Known rows, with every way that one mark hangs from another
J_328{J_438 J_745{J_432 J_850}}: [.00,-.09,-.11,-.14,-.40,-.05,.12,.17,.08,-.21,-.20,.03,.30,.10,.09,.14,-.20,-.01,-.04,.05,-.27]
J_511{J_438}: [.06,-.18,.02,-.06,.01,-.02,-.07,.13,.01,-.05,-.16,.03,.26,-.06,.01,.00,-.10,.02,.06,.00,.17]
J_328{J_745}: [.01,-.06,-.05,-.24,-.04,-.04,-.02,.07,.02,-.03,-.17,.04,.16,.18,.11,.16,-.07,-.02,.04,-.02,-.07]
J_328{J_438 J_745{J_432}}: [.01,-.13,-.12,-.21,-.30,-.02,.07,.10,.06,-.18,-.15,.05,.28,.24,.07,.16,-.15,-.03,.02,.01,-.26]
J_511{J_438{J_328{J_745{J_432{J_372 J_967} J_850}}}}: [.06,-.10,.12,-.05,-.12,-.06,.05,.12,.05,-.18,-.34,.01,.36,-.10,.14,.00,-.12,-.02,.02,.02,-.05]
J_967{J_511{J_438}}: [.01,-.15,.00,-.08,.07,-.05,-.04,.07,-.05,.02,-.06,.01,.33,-.04,.07,-.04,-.12,.06,.04,.03,.31]
J_745{J_328{J_438} J_432 J_850}: [.02,-.11,.00,.22,-.30,-.11,.12,.21,.01,-.18,-.21,.01,.30,-.33,.11,.01,-.15,.02,-.06,.13,-.30]
J_328{J_745{J_432{J_967}}}: [.03,-.01,-.09,-.18,-.18,-.05,.08,.09,.04,-.05,-.15,.03,.31,.08,.11,.18,-.08,.01,.08,-.04,-.16]
J_511{J_438{J_328{J_745{J_432 J_850}}}}: [.07,-.13,.07,-.07,-.10,-.07,.06,.15,.06,-.17,-.28,.02,.27,.03,.11,.01,-.10,-.02,.00,.03,-.14]
J_850{J_745}: [.01,.01,.02,-.15,-.10,-.09,-.09,.10,.03,-.01,-.14,.00,.13,.12,.08,.12,.00,-.05,.04,-.04,-.03]
J_372{J_432{J_967{J_511}}}: [.00,.05,-.09,.01,-.09,-.11,-.06,.04,-.07,.13,-.06,-.03,.23,-.18,.07,-.02,-.04,.02,.08,-.01,.05]
J_372{J_432{J_967{J_850}}}: [.01,-.04,-.08,.02,-.09,-.11,-.06,.09,-.01,.02,-.08,.01,.19,-.15,.03,-.04,-.02,.00,.07,.00,.00]
J_328{J_438 J_745{J_850}}: [.00,-.12,-.05,-.17,-.27,-.01,.07,.16,.05,-.14,-.25,.03,.29,.07,.11,.12,-.19,-.01,-.04,.06,-.04]
J_745{J_328{J_438{J_511}} J_432{J_372 J_967} J_850}: [-.02,-.06,.04,.20,-.43,-.13,.15,.17,.01,-.20,-.24,-.01,.42,-.57,.21,-.03,-.14,-.01,-.02,.11,-.11]
J_967{J_511{J_438{J_328{J_745{J_432}}}}}: [.02,-.13,.02,-.12,.02,-.08,.06,.06,-.02,-.07,-.14,.01,.33,.10,.13,-.03,-.10,.03,.03,.04,.04]
J_967{J_432}: [.05,-.21,-.06,-.09,-.02,-.07,-.03,.09,-.04,-.16,.00,-.01,.34,.10,.04,.11,-.02,-.02,.14,-.05,.00]
J_372{J_432{J_745{J_328 J_850} J_967{J_511{J_438}}}}: [.02,-.07,.01,.11,-.20,-.17,.03,.17,-.07,.15,-.27,-.04,.56,-.48,.07,-.20,-.17,.03,.02,.12,.11]
J_438{J_328{J_745{J_432{J_372} J_850}} J_511}: [-.04,.04,.03,-.12,-.25,-.17,.15,.06,.07,-.23,-.17,-.02,.06,.00,.29,.09,.03,-.10,.01,.03,-.33]
J_432{J_372 J_967{J_850}}: [-.01,-.13,.07,.00,.04,-.02,-.08,.04,.00,-.13,-.13,.04,.32,-.22,.11,.02,-.05,.00,.07,-.02,.27]
J_372{J_432{J_745 J_967{J_511 J_850}}}: [-.01,-.11,-.07,-.01,-.10,-.14,.00,.08,-.04,.09,-.07,-.02,.46,-.19,.04,-.13,-.08,.02,.08,.05,.13]
J_850{J_745{J_328}}: [.01,-.02,.08,-.05,-.06,-.12,-.06,.13,-.02,.02,-.24,.00,.17,-.04,.12,.03,.01,-.05,.00,.02,-.07]
J_745{J_432{J_372 J_967} J_850}: [.01,.05,.00,.12,-.28,-.10,.01,.12,.05,-.16,-.15,.00,.30,-.36,.11,.12,-.12,.02,.02,.00,-.13]

Rows
[.00,-.24,.07,-.17,-.06,-.12,.01,.07,-.04,-.25,-.19,-.02,.54,.04,.12,-.07,-.15,-.03,.05,.03,.14] : J_967{J_432{J_372} J_511{J_438{J_328{J_745{J_850}}}}}
[.02,-.09,.03,-.08,.02,-.07,.14,.04,.01,-.14,-.14,.02,.27,.15,.22,.05,.01,.00,.05,.02,-.13] : J_438{J_328{J_745{J_432{J_967{J_511 J_850}}}}}
[.00,-.27,.06,-.21,.00,-.10,-.02,.03,-.05,-.23,-.16,-.02,.52,.13,.11,-.05,-.11,-.04,.08,.00,.15] : J_967{J_432{J_372} J_511{J_438{J_328{J_745}}}}
[.01,-.09,-.02,.03,-.01,-.12,-.01,.07,-.04,.02,-.12,.00,.30,-.15,.08,-.16,-.04,.01,.05,.04,.12] : J_372{J_432{J_967{J_511{J_438{J_328}} J_850}}}
[.00,-.09,-.08,-.01,-.07,-.11,-.04,.09,-.04,.05,-.08,.01,.33,-.19,.02,-.15,-.08,.04,.05,.03,.20] : J_372{J_432{J_967{J_511{J_438} J_850}}}
[.01,-.26,.07,.02,-.14,-.15,-.03,.14,-.04,-.21,-.22,-.03,.58,-.24,.08,.00,-.12,-.06,.07,.06,-.04] : J_967{J_432{J_372 J_745{J_328 J_850}}}
[.02,-.18,.07,-.05,.02,-.07,.07,.14,-.05,.03,-.17,.02,.58,-.21,.14,-.16,-.08,.08,.03,.07,.48] : J_432{J_967{J_511{J_438} J_850{J_745{J_328}}}}
[.01,.00,.00,.04,-.16,-.07,-.04,.04,.03,-.13,-.09,.01,.27,-.18,.09,.14,-.06,-.01,.09,-.06,-.12] : J_745{J_432{J_372 J_967}}
[-.04,-.06,-.15,-.21,-.52,-.10,.19,.16,.09,-.21,-.14,.01,.27,.04,.15,.11,-.16,-.03,-.02,.07,-.22] : J_328{J_438{J_511} J_745{J_432 J_850}}
[-.04,-.09,-.10,-.24,-.39,-.06,.15,.15,.05,-.14,-.18,.01,.26,.02,.18,.08,-.15,-.03,-.02,.07,.01] : J_328{J_438{J_511} J_745{J_850}}
[.00,-.06,-.02,-.01,-.12,-.16,-.03,.13,-.05,.08,-.18,.00,.38,-.23,.05,-.20,-.06,.01,.01,.06,.14] : J_372{J_432{J_967{J_511{J_438} J_850{J_745{J_328}}}}}
[.01,.02,-.09,-.14,-.27,-.12,.07,.15,.07,-.13,-.17,.03,.19,.05,.10,.17,-.13,.00,-.02,.02,-.30] : J_328{J_745{J_432 J_850}}
[.06,-.10,.05,.06,-.12,-.04,.10,.16,-.01,.05,-.20,-.03,.59,-.37,.13,.05,-.14,.06,.09,.05,.23] : J_432{J_745{J_850} J_967}
[.00,-.10,-.02,.11,-.27,-.16,-.03,.17,-.02,.01,-.26,-.03,.31,-.30,.03,-.10,-.13,-.05,-.01,.12,-.23] : J_372{J_432{J_745{J_328{J_438} J_850}}}
[.06,-.18,.11,.10,.01,-.04,.08,.12,-.08,.10,-.25,-.02,.61,-.39,.16,-.01,-.08,.04,.12,.06,.20] : J_432{J_745{J_328} J_967}
[-.04,-.36,.06,-.18,-.06,-.18,-.04,.13,-.04,-.25,-.15,.02,.64,.01,.05,-.24,-.12,-.03,.01,.08,.31] : J_967{J_432{J_372} J_511{J_438} J_850{J_745{J_328}}}
[-.01,-.12,.04,.14,-.24,-.10,.12,.19,-.03,-.09,-.22,-.01,.26,-.39,.20,-.05,-.10,.00,-.05,.15,.01] : J_745{J_328{J_438{J_511}} J_850}
[.02,.04,-.06,.11,-.23,-.11,.13,.14,.00,-.04,-.04,-.02,.39,-.30,.14,.08,-.12,.10,.03,.04,.00] : J_745{J_432{J_967{J_511}} J_850}
[-.08,-.11,.02,-.06,-.06,-.18,-.01,.08,.00,-.13,-.08,.03,.30,-.01,.12,-.11,-.05,.00,-.05,.08,.03] : J_967{J_511 J_850{J_745{J_328 J_432{J_372}}}}
[.01,.00,.08,-.05,-.11,-.10,.04,.06,.06,-.22,-.26,.00,.09,.08,.20,.13,-.03,-.07,-.01,.01,-.39] : J_438{J_328{J_745{J_432{J_372} J_850}}}
[-.05,-.04,-.10,-.19,-.55,-.09,.17,.13,.09,-.22,-.20,.01,.39,-.12,.19,.09,-.18,-.03,.00,.04,-.11] : J_328{J_438{J_511} J_745{J_432{J_372 J_967} J_850}}
[-.01,-.18,.03,.06,-.11,-.06,.06,.11,-.06,-.06,-.16,.00,.23,-.21,.18,-.03,-.04,-.03,.02,.09,.03] : J_745{J_328{J_438{J_511}}}
[.05,-.37,.01,-.03,-.10,-.08,.06,.14,-.06,-.16,-.13,-.02,.63,-.04,.05,.00,-.10,-.03,.13,.06,.00] : J_967{J_432{J_745{J_328{J_438}}}}
[-.07,-.25,-.02,-.23,-.06,-.17,-.06,.06,-.02,-.25,.01,.01,.47,.18,.07,-.07,-.06,-.04,.05,.01,.21] : J_967{J_432{J_372} J_511 J_850{J_745}}
[.06,-.13,.11,.16,-.09,-.07,.12,.19,-.06,.08,-.30,-.03,.64,-.53,.17,-.03,-.13,.06,.06,.11,.19] : J_432{J_745{J_328 J_850} J_967}
[.00,-.20,.06,.08,-.23,-.10,.13,.19,-.02,-.05,-.24,-.03,.48,-.36,.16,-.06,-.14,-.01,.00,.16,.03] : J_432{J_745{J_328{J_438{J_511}} J_850}}
[.01,-.05,.00,-.04,-.08,-.14,-.02,.09,-.02,.03,-.16,-.01,.31,-.09,.08,-.16,-.03,-.01,.03,.03,.10] : J_372{J_432{J_967{J_511{J_438{J_328}} J_850{J_745}}}}
[-.01,-.14,.01,-.03,-.09,-.15,.01,.16,.04,-.15,-.12,.05,.21,.02,.07,-.04,.00,-.02,-.02,.05,-.14] : J_967{J_850{J_745{J_328 J_432}}}
[-.03,-.33,.05,-.12,-.15,-.14,-.05,.14,.01,-.34,-.17,.03,.47,.07,.05,-.08,-.05,-.09,.03,.04,.02] : J_967{J_432{J_372} J_850{J_745{J_328{J_438}}}}
